Known rows, with every way that one mark hangs from another:
[Y [L C [U Q] X]]: [-32.5  36.0  13.3  -5.3  13.2  34.0  20.0   0.9 -18.9 -25.1   3.8  37.0
   6.7  27.8  -5.9  14.0 -18.6 -10.8]
[Q U X [Y [L C]]]: [ 46.5 -35.5  17.7   3.8  20.2 -30.4 -17.7  29.5   3.9  41.2 -34.1 -39.9
  20.2 -19.5 -32.9 -50.4  24.1 -22.6]
[L [U Q] X]: [-26.1   9.2   3.6 -29.6   4.9  28.3  41.7  -7.7 -12.6 -34.4   7.3  10.5
   5.6  -8.0  10.3  16.2 -30.6   9.1]
[C [Q X]]: [ 27.9  -6.2  22.1  -7.5   9.8 -30.4  -8.1  14.6  40.5  -5.4 -34.8   6.2
   1.7   3.6 -41.6   6.8  -3.5  -2.3]
[C [L Y]]: [ -6.5  11.7 -13.5   6.7 -36.3   0.2   5.0 -18.0   6.2  -7.9  19.8  -0.4
  15.7   8.4  22.0  16.6   3.2   8.7]
[Y [L C X]]: [-39.8   8.6  14.0  -6.6   6.9  17.6  19.3   2.9   7.9  -6.0  -3.6  39.6
 -14.2  42.4 -16.3  -0.8  22.1  -7.2]
[Q U [X [L C]] Y]: [ 25.7 -51.0   2.3  -0.3  14.7 -26.1 -31.0  21.7   1.6  50.2   2.2 -46.7
 -32.0 -23.4 -13.8 -46.3  21.0 -18.1]
[L C U X Y]: [-34.0  21.1 -40.8  -6.5  10.3  30.2  -6.3 -39.0   2.6   7.5  36.6  27.8
  -8.7   1.3  47.3  26.5  18.5  -0.4]
[U [Q [Y [L C]]]]: [ 13.1  -4.0   1.4  -7.6  -7.2   2.3   0.3  34.1 -38.4  -8.2 -32.4 -18.1
  13.7  32.8 -38.4  16.0 -26.3 -19.3]
[C [L [U Q] Y]]: [  1.0  39.2 -11.0   7.1 -32.1  15.7   5.5 -21.2 -23.7 -25.6  21.4  -2.7
  35.1  -3.8  27.5  31.0 -37.7   5.0]
[L X]: [-32.9 -15.1   4.5 -28.6   0.7  12.9  44.5  -4.1  16.1 -15.2   4.0  13.2
 -16.1   6.0   2.8   4.2   7.1  11.2]
[L [C Q] Y]: [ 10.7  35.4 -28.1  -4.5  -4.5  -0.7 -43.2   5.1  -1.0   4.9 -19.9  17.1
 -13.7  31.0 -32.6  53.3  -0.8 -11.8]
[L [U Q] X Y]: [-18.5  32.2 -21.1 -24.0   2.2  43.0  24.1  -9.1 -22.0 -20.1   9.2   1.2
  23.3 -18.5  45.3  20.7 -15.3  26.9]
[L C]: [-15.1  -2.9  -5.0  -6.8  -7.5  -5.0   3.6   2.2   6.2  -2.1   5.9  27.0
 -22.7  21.2 -23.7  42.7  -1.5 -23.5]
[C [L X] [Q U]]: [  2.9 -10.1  17.7 -34.5  -9.2  -5.6   2.0   0.5  15.5 -24.5 -26.3 -24.2
 -21.4  17.1 -60.7 -10.9 -14.9  -9.1]
[L C [U Q] X Y]: [-30.4  35.0 -33.3 -24.7   8.9  42.1  -4.9 -19.1 -17.9  -7.4  24.3  11.5
   4.5   7.8  32.6  42.5 -16.5  -5.9]
[U [Q [X L] Y]]: [ 14.3 -38.7  15.4  -6.2   1.2  -8.2   2.3  32.0  -9.9   7.6  -7.0 -43.2
  -5.6  -9.3   4.8 -29.0 -18.5  13.9]
[L C X Y]: [-36.4  12.6 -35.2 -27.0   7.4  27.5  -4.3 -15.2  11.6   9.0  17.6  15.4
 -17.6  18.2  23.0  27.4  21.5  -1.1]
[Y [L C U X]]: [-41.9  17.8   4.2  15.5  13.8  21.3  22.5 -16.8   1.4  -6.8  16.9  52.9
  -4.7  25.0  12.6  -0.6  21.2  -3.6]
[U [Q [X [L C]] Y]]: [  4.0 -31.1   1.7  -5.6   7.4  -4.2 -25.5  27.1  -9.7  17.0   6.7 -32.8
 -24.6  13.8  -8.3  -9.6 -20.5 -20.1]
[Q U]: [ 19.4 -11.0  14.6 -20.8  -8.3  -9.4  24.8  21.8  -3.6   5.5 -25.6 -13.0
   3.9 -38.1 -33.9  -0.5   4.2  -0.5]
[U [Q [X [L C Y]]]]: [ -7.4  29.7  -1.6   1.7   1.3  18.5 -42.7  22.9   1.2  20.9  19.0   2.5
  -3.6   4.6  16.0   6.0   0.7  -6.4]
[Y [L C]]: [-15.4  17.5  16.2  18.3  -7.1   0.9   6.1  15.7  -3.0  -0.5 -12.2  42.7
   3.2  32.0 -29.9  16.3  14.1 -12.2]

Rows:
[ -4.9  17.1  -2.5  39.6  -0.5   5.8  -8.8 -13.5  11.6  24.8  35.1  19.6
   6.4 -39.1  71.9 -31.4  38.9  34.0] : [Q [X [L U Y]]]
[ 14.4 -16.5   4.6  33.8  -8.6 -13.7  34.5  -1.4 -25.4  -3.8 -17.2   1.5
  30.1 -15.0  17.5 -21.0  11.2  25.1] : [Q [Y [L U]]]
[-42.8  -2.2 -17.2  -8.8  11.6  15.0  16.6 -33.1  12.5  -7.7  30.6  37.5
 -29.9  12.9  14.4  25.6   4.2 -14.6] : [L C U X]
[ 25.1 -22.3  -7.1  -2.7  -8.2 -19.5 -44.6  33.6 -27.8  19.5 -31.0 -34.5
 -55.3  11.0 -67.4  -6.0   0.8 -14.0] : [X [L [C [Q U Y]]]]
[  4.9 -19.8  -5.5  13.7  -5.4 -10.5   2.6  16.7 -14.7  10.2 -20.0   0.7
   2.4  26.6 -18.7  -1.0   8.9 -10.3] : [Q [Y [L C]]]
[-27.8  14.6 -26.9  -4.8   0.6  26.6  28.0 -30.8   2.8  -4.4  21.8  17.1
  10.9 -21.2  59.4   3.0  22.2  33.9] : [L U X Y]
[-23.1  32.0 -15.1  36.1 -22.3  19.9   3.4 -10.6 -18.1   6.9  33.8  27.9
  -6.9 -27.1  60.6  -1.2  28.0  42.1] : [X [L U Y]]
[ 20.3  30.8  -5.5  -0.4   9.3   7.1  -0.2  -3.0   1.0   4.9   6.0  -6.8
  52.5 -42.4  39.0   8.3  -9.9  12.4] : [L [U [Q X]] Y]
[ 23.4 -23.0   1.3  37.3  22.8 -25.5  -7.4  -9.7   6.7  24.2   0.6   1.8
  22.4  -1.8  20.3 -26.8  20.9 -14.3] : [Q X [Y [L C U]]]
[ 18.4  -1.7   7.8  -6.6  19.4 -30.2 -38.2   7.7  37.3   2.4 -18.1  18.6
 -18.0  27.6 -54.5  27.6  -5.8 -31.5] : [L [C [Q X]]]
[ -1.4 -16.1  -2.9  11.6 -17.6   7.9  18.6  14.2 -45.8 -13.3   7.2 -19.4
 -12.0 -15.2  19.7  -6.0 -29.0  20.6] : [X [L [U [Q Y]]]]
[ 37.9 -43.7   6.1 -24.9   7.4 -20.9  10.7  21.5   0.2   0.5 -26.2 -54.6
  26.5 -17.6  -6.3  -7.0 -32.3  -3.3] : [U [Q X Y]]
[-38.5  12.7  -2.6  34.5 -11.2   9.4  -4.7 -13.8 -11.2   3.2  42.6  51.0
 -47.0   8.5  12.5  15.2  10.7  -6.8] : [X [L C U]]
[ 45.3 -38.0  -2.0  23.8  -0.9 -48.2 -19.7 -28.4  21.1 -12.7  -6.3 -30.4
   5.0   4.7  -6.7 -12.2 -19.3  -9.3] : [C [L U] [Q X Y]]
[  4.7  10.7  22.0  36.0   5.8 -16.0 -16.3   1.7  20.3  -4.6   0.7  29.3
 -20.5  -9.0  -2.8 -17.2  10.4  16.0] : [C [Q [X [L U]]]]
[-32.2  -1.4 -19.4 -15.8 -21.0  17.3  20.0 -27.5  17.0 -15.8  25.7  -3.3
   1.8  18.4  33.0   2.0   5.5  15.4] : [C [L X Y]]
[  7.8  32.6  29.8  19.4  20.3   2.1  -4.4   7.3   0.1  -0.9  -1.1  27.8
  37.3   5.8  -8.8   1.6 -14.6 -21.2] : [Y [L C [U [Q X]]]]
[ 28.1  22.2  -5.4  27.0  -4.9 -23.1 -34.7 -31.8  29.5  -8.9   8.4   3.1
  26.6  -3.2  14.5   2.3  -0.8   6.5] : [C [L U Y] [Q X]]
[ 31.5 -37.9   2.3   4.2  -2.5 -25.2   6.1 -19.6  -1.6 -13.1  14.3 -45.6
  29.4 -13.5  15.9 -13.0 -44.7 -14.0] : [C [L [U [Q X Y]]]]
[  9.3 -17.0  36.4   1.7   0.8 -14.9   1.2  28.9  16.1  26.4  -4.3 -15.4
  -9.0 -45.1 -10.9 -52.3  26.2  10.0] : [Q U [X L]]
[ 46.9 -13.0  34.1  -6.2  -3.7 -40.9 -22.5  10.2  33.1  -3.0 -31.3 -30.3
   5.2  -6.9 -64.6 -20.3 -12.9 -20.4] : [C L [Q U X]]
[ 12.4 -37.5  17.0 -21.9   6.6  -1.2  36.4  24.3 -17.9   9.0 -43.4 -45.0
  16.0 -22.3 -16.1 -59.9  23.5  23.0] : [Q U [Y [L X]]]
[  8.4  14.4  -9.4 -33.0 -13.9   1.3 -16.5  -3.1   7.4 -12.6 -21.7 -31.7
  -4.4   5.7 -28.6  -9.0  -0.3   9.6] : [C [L X Y] [Q U]]
